Known rows, with every way that one mark hangs from another:
(j303 j411 j435 j897): [ -2.5  12.6   1.4   1.7  13.3  -9.2   3.6   4.3  -2.9 -65.2   7.0  29.7
   2.8   2.5  -5.7]
(j303 j411 j435 (j897 (j166 j17))): [  4.2  12.6   4.9 -12.7  14.5   3.6  -8.9   3.1 -14.4 -85.2  21.1  35.2
  13.0  -9.0   5.9]
(j303 (j166 (j17 j435) j411) j897): [  0.4   8.8  -3.4   5.5  -8.7  13.9   5.9  -2.9   3.0 -35.5  15.3   1.8
   5.0   2.0  17.0]
(j435 (j897 (j166 j17 j411))): [ -1.4  -0.9 -10.3 -15.1   1.7  -0.2   2.4  18.3   9.7  19.0  -5.6  -4.1
   4.6 -10.5  -9.1]
(j17 j303): [ -6.0 -10.5  -4.1  15.7  -8.6 -12.1   6.2 -20.9   2.7  28.8 -12.9 -16.3
  -4.1   6.6  -5.9]
(j303 j435): [ -1.9   1.4  -3.2  10.7  12.3  -7.4  10.0  -8.2   0.7 -14.9  -1.8   7.4
 -10.3   3.6 -11.7]
(j897 j166): [ -8.9 -11.2  -9.4   4.5   4.2  -8.7  -0.8 -12.0   1.6  -9.0   0.3  -2.0
   3.4  -2.5  -9.4]
(j303 (j166 j17 j411) j435 j897): [  7.2  23.5   2.3   2.7   8.6  17.1   8.9   0.0 -13.0 -69.8  19.3  19.1
  -1.4  -1.7   8.9]
(j166 j17 j411): [ -6.2   7.4  -6.3   6.3 -11.6   6.2  15.7 -10.5   9.9   3.1   1.5  -9.9
  -1.8  -1.8   1.1]
(j17 (j303 j411) j435): [ -7.5 -14.0   2.5   5.1 -12.6 -17.3  -4.0  -3.5  10.4  14.8  -6.8  -5.7
   0.3   7.8   4.4]
(j303 j166): [-14.7   5.3  -9.6  15.4   2.7 -13.8  14.6 -10.6  -4.4 -39.4  -0.3  -0.4
   0.5   9.6  -7.2]
(j303 (j166 j435) j897): [ -6.7  14.1  -4.0   8.9   9.1   5.9   4.9  -7.4 -14.0 -23.7   0.5   6.8
  -1.4   3.6   4.8]
(j303 j411 (j897 (j166 j17 j435))): [ -4.0  12.6   2.7 -14.5   5.4   9.2 -10.8  -1.2 -13.9 -43.1  11.5  19.9
  14.0 -10.6  12.8]
(j303 j166 (j435 j897)): [ -2.1  11.2  -6.4  -1.2  22.6 -14.4  10.6  21.9  -7.3 -33.7  -5.8  14.7
  -5.6   5.0 -14.9]
(j17 (j303 j166) j435): [ -4.4 -13.5  -0.7  13.8  -8.5  -8.6  -1.0 -11.3   0.4  11.3  -3.6 -12.6
  -3.3  10.4   7.7]
(j17 (j303 j435) (j897 j166)): [ 17.0 -21.7  12.7  -4.0   4.8  -2.7 -17.3   2.3  -0.1  30.8   1.6  -6.0
  -2.5  -1.7 -19.4]
(j435 (j897 (j166 (j17 j303) j411))): [  3.1  -5.8  -5.1 -14.6  -3.7   0.4  -2.9  16.1   4.6  39.0  -9.0 -10.7
   2.7  -9.9  -4.2]

Rows:
[  5.5   7.4   4.4   2.4  -5.4  19.7  -2.7 -21.4 -13.8  35.2  -3.6  -9.8
  -1.4  -4.8  17.4] : (j166 (j17 (j303 j897)) j435)
[ -0.2  -2.3  -7.8  -6.7  -9.4   4.4   8.9  16.0  22.9  40.5  -6.5 -12.1
  -1.8  -2.5   2.7] : (j166 (j17 (j435 j897)) j411)
[  2.1  14.7   6.7  -5.0  -4.6  16.3   5.0   7.6  -3.3  12.7   5.2 -10.0
  -3.4  -0.1  -1.6] : (j303 (j166 (j17 j897) j411 j435))
[ -4.2  -6.7   1.8  -0.8  -3.6 -10.5 -11.0  -7.0  -6.3 -24.1   2.4   8.0
  11.3  -1.9   1.4] : (j17 (j303 j411 (j897 j166)))
[  3.8  21.5  -1.8  -9.7  14.0   2.9  12.9  25.5  -5.8 -32.7   2.6  12.7
  -6.0  -1.8  -3.6] : (j303 (j166 j17 j411) (j435 j897))
[ -4.5  -3.7   3.6   5.6  -7.8 -10.9  -6.6   0.7  -3.2 -33.6   4.7   7.1
   7.9   9.8  13.5] : (j17 (j303 j166 j411 j897) j435)
[ -2.8 -20.0  -0.4 -15.4  -2.6 -19.4 -15.6  24.2  10.2  28.4 -11.1  -1.1
   6.4  -1.0  -2.3] : (j17 (j303 j411) (j435 (j897 j166)))
[ -1.8 -13.6  -5.7  -2.8  -3.0   5.6  -6.8 -13.7   3.0  -4.5   9.4  -3.2
   9.2  -5.9   9.0] : (j897 (j166 (j17 j435)))
[ -4.9   7.2  -6.3  -7.9   4.3   1.9   9.8  23.1  13.4  69.1 -23.1 -10.7
 -15.3  -3.0 -12.4] : (j166 j411 (j435 j897))
[ -3.5  15.0   0.1  -1.9  -6.2  19.7   9.4  -7.2   0.7  34.2  -3.3 -10.5
 -10.0  -6.0   8.1] : (j166 j17 j411 j435)
[  6.6   6.6   7.7  -7.6  -9.6  20.0   3.3   4.8  10.5  59.5  -1.7 -17.4
  -7.3  -4.5  -4.7] : (j166 (j17 j897) j411 j435)
[ -2.8  11.4  -6.3  -9.7   6.3   6.5   6.7   8.6  -2.7  46.7 -15.4  -7.1
  -2.1  -6.0   0.6] : (j166 j17 (j435 j897))
[  8.1   8.3   6.0   9.7   3.5   4.8   2.1  -1.8 -10.7 -24.8   5.1   6.9
  -9.3   3.9   2.9] : (j17 (j303 (j166 j411) j435 j897))
[  7.5  -5.5   3.9  -3.6   4.3   7.2  -9.3 -15.9 -15.2 -12.4   8.7   2.8
   2.4  -8.9   5.6] : (j897 (j166 (j17 (j303 j435))))
[  6.1   5.2   4.3  12.4   8.9  -0.6  -0.1 -10.0 -17.8 -35.4   4.3   9.7
  -4.1   5.8   2.5] : (j17 (j303 j166 j435 j897))
[  3.7 -19.7  -1.5  13.6 -11.0  -1.2  -4.7 -16.0  11.0  37.1  -5.4 -12.7
  -0.2   6.2   8.7] : (j17 (j303 j897) j435)
[  6.0 -30.2  12.4 -11.0 -11.0 -12.9 -24.1  11.8  14.9  34.3   2.0  -8.3
   9.4   2.4  -8.3] : (j17 (j303 j411) j435 (j897 j166))
[ -2.2 -11.9   2.9   5.2 -11.5 -10.4  -7.0  -3.8   9.1   3.5  -2.0   1.0
   5.9   6.9   9.0] : (j17 (j303 j411 j897) j435)
[ 14.1 -15.0  11.5   5.9   0.0  -6.4  -4.6  -0.4   5.9  41.4  -5.6 -11.0
  -8.0   6.3 -19.6] : (j17 (j303 j435) j897)
